Every row comes from one small tree of marks. The marks that hang from a mark follow it in brackets, in alphabetical order. Every link used is in the known rows. Which tree was each row made from?
Known rows:
ponarun[leza[fudaz[tofek] tofemo]]: [ -5 -59 -24  14  -1  69   5 -24  39 -50  24  12  13   8   0  -5 -30  41
  32  23   0 -46  59 -14 -40 -24  22 -10 -10  11 -10 -21 -38 -48 -63 -79
  14  -5  -8  43 -44 -36  30 -32 -39 -39  26 -25  55]
leza[fudaz[tofek] ponarun tofemo[fipa]]: [-26 -50 -28  15 -15  38  -8 -19  38 -29  37  14  11 -32 -16   9 -41  43
  51  11 -12 -47  71 -16 -11 -55  19 -19  -9  26  17 -31 -45 -30 -54 -67
  29 -13 -19  22 -26 -15  36   0 -26 -33  25 -36  37]
lenag[fered[fipa[leza[fudaz ponarun]]]]: [-46 -63 -50  -7  43  73  -9  -9  26 -23  42  76 -20  19 -70 -27 -34   5
  53  12 -38 -56  64  28 -17 -52   5 -22 -35  13  48 -14 -38 -22 -56 -47
  13 -22   3 -11  -1 -25  76  24 -32 -56  51 -41  12]
fipa[leza[fudaz] tofemo]: [  1 -26 -29   4  48  54 -13 -34  22 -24  -8  52 -24   1 -53 -16 -22  -6
  29  13  27 -44  26 -15 -52 -18  13   8 -37 -18  -1  -8 -63  -4 -73 -36
  12 -45   5 -17 -15 -39  40  36  16 -44  50 -37  19]
fered[fipa lenag]: [ -3 -64  -6 -14  51  47 -12 -36   4  -4  46  16 -25  33 -22 -31 -13  14
  34  12 -46 -55  38 -24   2 -43  22  -9 -10   3  23  -2 -17  15 -17 -54
 -10  -1 -15 -36  10 -36  52  11  23 -37  22   6  42]
ponarun[leza[fudaz[tofek] tofemo[fipa]]]: [ -7 -60  -8  30 -11  36  -3 -56  41 -44  30 -14   4  -9  16 -11 -29  47
  32   7   4 -49  82 -24 -22 -25  32 -13 -16  15   2 -38 -31 -32 -52 -86
   9  -2   6  36 -21 -43  26 -19 -44 -16  25 -29  57]
tofek[fudaz[leza[ponarun tofemo[fipa]]]]: [ 11 -55   4 -12  10 -13 -16 -12  29 -45  -2 -35   8 -29 -19  28  -5  56
  19   6 -11 -60  79 -36  14 -34  15 -12  -5  31   6 -25 -15 -24 -28 -84
  25 -12  -9   2  -3 -26  29  13 -18 -14   7  30  33]
ponarun[leza[fudaz tofemo]]: [-11 -32  -5   5   7  60 -11 -26  50 -63  12  13  14  11   5  -9 -28  48
  31  21  -1 -46  42 -10 -38 -14  30 -16  -4  11 -12 -15 -41 -11 -57 -62
  17 -22   2  35 -27 -36  29 -49 -51 -26  28  -4  54]
ponarun[leza]: [ 15 -30  17   2  25  41 -18 -27  18 -49  13   4  -2  17  -1 -25 -10  31
   2  -1 -29 -55  54  -6 -35 -26  30   2   9  14 -12  -1 -44  -5 -45 -43
   2  -7   2  27 -15 -35  38 -39 -10 -19  27   4  52]
tofek[fudaz[leza]]: [ 36 -63   9 -10  21  19 -26 -10  17 -24  -7 -32  -8  11 -34  27   9  53
  -5  -9 -15 -47  71 -36  -3 -14  19  -3 -12   8  16 -10 -29 -19 -27 -62
  19  -5 -15 -16 -33 -45  38  29  14 -34  18  15  22]
fered[fipa[leza] lenag]: [  1 -63 -21  -8  70  58 -27 -44   6  -6  51  37 -23  27 -35 -40 -27 -13
  22  10 -35 -54  36 -18   5 -43  21  -9 -23  16  22  -1 -25   8 -24 -59
 -12 -16  -9 -47  12 -46  51  25  36 -52  27   2  28]
fipa[leza[fudaz[tofek] ponarun tofemo]]: [-30 -42 -46   3  27  73  -2  -4  26 -31  25  57  12  -5 -44   4 -55   2
  44  28   9 -53  48  -3 -37 -56   8  -7 -23  27  11 -22 -69 -44 -66 -62
  37 -40 -31   3 -38 -23  48   1  -8 -51  32 -30  10]
tofek[fudaz[leza[ponarun tofemo]]]: [ 16 -50  -4 -31  26  17  -1   7  26 -46  -2 -15  10 -15 -31  32 -15  48
  33   3 -14 -62  58 -22   2 -34  12  -5   3  27  -5 -10 -19 -30 -39 -69
  26 -22 -32  -2 -23 -22  31  -5 -14 -23  10  34  19]
fudaz[leza]: [ 21 -56   8 -12  21  32 -27  -4  30 -21  -1   3 -18  14 -33  19   3  60
  -3   4  -9 -31  59 -22 -20 -25  20  12   2   2   6  -8 -43  12 -31 -43
  17  -8   5  -9 -12 -37  50   5   8 -18  30  14  26]
fered[fipa[leza[ponarun]] lenag]: [-31 -52 -27 -37  73  62  -2 -11   5 -13  45  57 -11  16 -46 -28 -31 -20
  40   7 -50 -60  49   3   4 -60  27  -4  -8  35  25  11 -35  -5 -43 -49
  -7 -15 -23 -32  19 -16  73  20  29 -51  23  -1  33]
tofemo[fipa]: [ 19 -28  16  18  -3  18 -38 -38  21 -16  12 -11 -21   9  -9 -15 -11  33
  10 -17 -22 -40  48 -18 -12 -31  29   6   2   5   7 -18 -32   7 -20 -47
  13 -14  18   1  -9 -35  31   2  11 -12  33 -12  40]
fudaz[leza[ponarun tofemo[fipa]] tofek]: [ 11 -54 -13  -1  -8  19 -13   6  39 -28  15  -3   0 -20 -31  23 -11  71
  22   9  -9 -55  80 -31  20 -58  17   6   6  31   0 -22 -28 -40 -37 -79
  20   1 -17  13  -7 -18  45  -2 -12 -22  21   7  41]
leza[ponarun tofemo[fipa]]: [ -6  -9  -2   9  -6   7 -21  -7  39 -44  13  -2  19 -16  -5  -7 -28  37
  33  -1 -19 -53  38 -17 -10 -49  21  -6   8  18 -14 -20 -31  -6 -29 -48
  25 -21   0   8   1 -22  34 -26 -11 -13  33  -6  50]
lenag[fered]: [ 14 -51 -22  11   3  43 -41  -7  18 -28  18  12   1  22 -42 -36  -8  38
  19  -8 -31 -51  43  -2 -12 -24  21   1  -6  -3  10  -5 -28  -3 -21 -35
  16 -18   8 -15   3 -46  44   8  -5 -50  31 -20  43]
ponarun[leza[fudaz[tofek]]]: [ -6 -70  -5   6  11  74   1 -24  34 -32  20  11 -16  14 -10 -15 -23  36
  22  -2 -20 -45  89   2 -43 -34  16  -6  -8   4  19 -17 -57 -39 -68 -59
  17  24 -11  33 -47 -45  52 -17 -24 -35  41 -37  51]

Write each row's tree:
[ -1 -10 -23   0  37  44 -19  -1  20 -39  12  47  14  -5 -25 -10 -30  -1
  30  29   1 -61  11  -3 -30 -45  21   4   4  30 -15  -4 -50 -19 -44 -45
  26 -55  -9 -10 -13 -27  44 -21  12 -32  37   1  27] | fipa[leza[ponarun tofemo]]
[-12 -59 -54  22  35  69 -19 -29  30 -33  36  63  -6  28 -48 -44 -36  11
  51  30  -1 -55  35 -12 -14 -27   6 -13 -52   7  22 -24 -16 -18 -33 -64
   3 -55  19 -23   2 -42  43  11 -32 -68  39 -28  17] | lenag[fered[fipa[leza[fudaz tofemo]]]]
[ 12 -11 -18  -2  53  30 -15  -5   6 -27   0  54 -14 -10 -51 -15 -36 -22
  31   3   0 -54  26  -5 -34 -45  14  10  -1  10 -12   9 -64 -17 -62 -29
  13 -34 -23 -31 -16 -18  45  24  31 -51  41  -3  20] | fipa[leza[ponarun] tofemo]
[ 17 -63 -27 -29  12  43  -1  28  31 -29  12  13   8 -16 -40  24  -8  59
  27  24  -8 -48  62 -17   0 -49  14   3   1  19 -14  -9 -40 -48 -54 -70
  21  -4 -40   6 -27 -19  54 -14 -12 -36   6   9  27] | fudaz[leza[ponarun tofemo] tofek]
[-17 -43 -38 -27  96  52  15 -18  -2 -16  34  63 -15   9 -55 -34 -22 -45
  52  18 -36 -64  20 -16   0 -52  14  -4 -23  14  12   6 -29  -8 -51 -46
 -32 -31 -40 -48   7 -16  56  35  44 -65  30   0  26] | fered[fipa[leza[ponarun] tofemo] lenag]
[-26 -58 -30   8   9  56 -18 -30  25  -9  28  33 -19 -20 -41   0 -36   6
  19  -3  -7 -40  97  10 -18 -58  16  -7 -30  26  39 -18 -70 -18 -62 -60
  30  -8  -8  17 -18 -34  57  34   3 -37  40 -53  24] | tofemo[fipa[leza[fudaz[tofek] ponarun]]]
[  3 -52 -40  17  44  62 -16 -24  15  -5   7  51 -21  -3 -58 -21 -23  -7
  28  11  34 -48  40 -14 -45 -25   7   4 -39 -13  10 -14 -65 -33 -69 -60
  11 -27 -14 -23 -44 -40  43  50  29 -63  49 -52   9] | fipa[leza[fudaz[tofek]] tofemo]
[-22 -61 -43 -15  76  63   1 -54  20  -7  44  52 -32  16 -56 -29 -20 -23
  47  28 -13 -44  33 -22 -16 -19  17 -23 -40  -3  23  -6 -30   8 -56 -56
 -26 -29 -10 -45  -2 -32  49  59  27 -62  31 -19  23] | fered[fipa[leza[fudaz] tofemo] lenag]
[-54 -61 -38 -37  68  83  10 -23  27 -21  51  67 -21   0 -59 -10 -28 -10
  41  14 -43 -44  66   5  -3 -53  23 -22 -26  27  52   5 -48  -3 -60 -45
  -2 -21 -27 -12   7 -20  75  27   4 -48  34 -22  28] | fered[fipa[leza[fudaz ponarun]] lenag]
[-23 -51 -51  -9  59  65   0 -11  18  -7  20  64 -18 -17 -64  -4 -33 -12
  42  14   8 -58  58   2 -46 -45   2  -8 -33   5  18 -10 -76 -47 -85 -44
  21 -28 -34  -6 -47 -19  48  43  19 -59  54 -50   7] | fipa[leza[fudaz[tofek] ponarun] tofemo]
[ -7 -36  -8 -28   9  30  -8  16  39 -48   0  14  13  -8 -29  21 -10  66
  21  22 -15 -47  42 -15  -7 -43  20   4  10  27 -18  -4 -43 -17 -44 -55
  22 -17 -20  10 -15 -14  52 -27 -16 -26  12  25  33] | fudaz[leza[ponarun tofemo]]
[ 21 -42 -39  29  36  49 -26 -25  11 -30  26  52  -5  22 -41 -58 -31   2
  35  25  -6 -64  17 -17  -5 -42   8   0 -35  18   1 -20  -1 -20 -20 -69
  -5 -47  19 -47   9 -37  41   8   1 -64  33 -10  26] | lenag[fered[fipa[leza[tofemo]]]]
[ 19 -54 -28  20  39  53 -28 -21   9 -14  43  50 -24  34 -54 -52 -26  -4
  27   3 -18 -67  35  -2  -6 -38  15   2 -31   4  25 -10 -25 -15 -18 -45
 -15 -26  20 -40  11 -42  55  26  16 -62  46 -22  21] | lenag[fered[fipa[leza]]]
[-26 -54 -39 -17  11  57  -2  -7  31 -30  19  35  10 -14 -36  15 -44  32
  58  17 -16 -49  53  -9 -31 -50   8 -12  -7   8   5 -21 -57 -46 -59 -53
  32 -13 -34  26 -41 -10  51 -11 -22 -37  34 -22  26] | leza[fudaz[tofek] ponarun tofemo]
[ -6 -50 -12  39 -18  36 -23 -48  36 -25  27   2   2 -11 -17   1 -33  46
  32   9  11 -47  57 -32 -20 -33  21 -11 -19  10   5 -41 -30 -29 -36 -83
  27 -13   6  14 -25 -47  24   5 -13 -26  36 -34  45] | leza[fudaz[tofek] tofemo[fipa]]
[  2 -47 -16  -9  61  42   5 -37   5  -9  39  21 -30  20 -29 -33  -6   2
  50   8 -34 -54  16 -46   3 -28  18  -7 -22  -4   5   4  -3   7 -35 -45
 -39 -11 -32 -48   8 -18  41  35  27 -54  21   5  38] | fered[fipa[tofemo] lenag]
[ 12 -60  -1 -31  30  25  -8  19  19 -30  -8 -12  -8 -12 -45  34   1  49
  12  -2 -38 -54  88 -12  -1 -37   8  -4  -3  27  20   4 -34 -24 -50 -52
  22   3 -35   4 -23 -35  51  20   2 -21  21  23  25] | tofek[fudaz[leza[ponarun]]]
[-26 -29 -34 -11  56  52  -8 -12  26 -29   2  69 -18 -14 -61  -5 -26 -11
  40   8   7 -50  42   9 -48 -37   4  -7 -24   0   8  -1 -77 -11 -89 -27
  16 -39 -17  -3 -26 -22  45  29   6 -48  46 -31  14] | fipa[leza[fudaz ponarun] tofemo]
[ 19 -63 -18 -32  14  51  -7  32  21 -13  21  15 -20  -9 -55  32  -7  57
  16   6 -31 -47  85 -10  -1 -56  20   8   1  16  18  -1 -55 -31 -57 -58
  20  20 -38  10 -22 -19  64  11   8 -35  26   3  17] | fudaz[leza[ponarun] tofek]
[-30 -26 -21 -18  10  51  -8  -5  42 -47  13  34  12 -17 -31  10 -32  39
  45  18 -17 -41  40   0 -37 -44  21 -19   2   5  -4  -8 -57 -12 -61 -43
  33 -37 -14  27 -26 -14  43 -26 -37 -20  31 -10  36] | leza[fudaz ponarun tofemo]
[-13 -18 -24  13  26  54 -24 -33  33 -34   5  42   1   8 -30  -5 -40  12
  30  27  22 -44  24 -12 -39 -24  18  -5 -28   3  -4 -16 -53 -11 -55 -57
  30 -55  21  -8 -17 -52  31  -4  -8 -42  36  -9  32] | fipa[leza[fudaz tofemo]]
[-24 -63 -27 -18  15  68   1   2  28 -17  30  35 -13  -8 -48  15 -44  30
  39   1 -27 -40  79  10 -32 -44   9  -1  -7   7  31  -8 -65 -38 -68 -42
  30   8 -34  27 -43 -18  62   6 -10 -39  39 -44  17] | leza[fudaz[tofek] ponarun]
[ -6 -37 -51   4  35  52  -7   0  16 -37  38  61   8  11 -61 -48 -37  -4
  55  33 -26 -76  34   4  -1 -51  12  -3 -25  26   7 -16 -14 -29 -29 -55
   0 -38  -7 -29  11 -23  51   4 -23 -62  30 -11  27] | lenag[fered[fipa[leza[ponarun tofemo]]]]
[-14 -40 -30   0  61  64  -6 -47  15 -14  21  73 -44  11 -58 -24 -25 -13
  52  12  15 -56  24 -22 -42 -16  -3 -10 -39  -8  22  -1 -48 -11 -62 -42
 -15 -40  -1 -33 -23 -28  52  39  16 -55  60 -32   0] | fered[fipa[leza[fudaz] tofemo]]
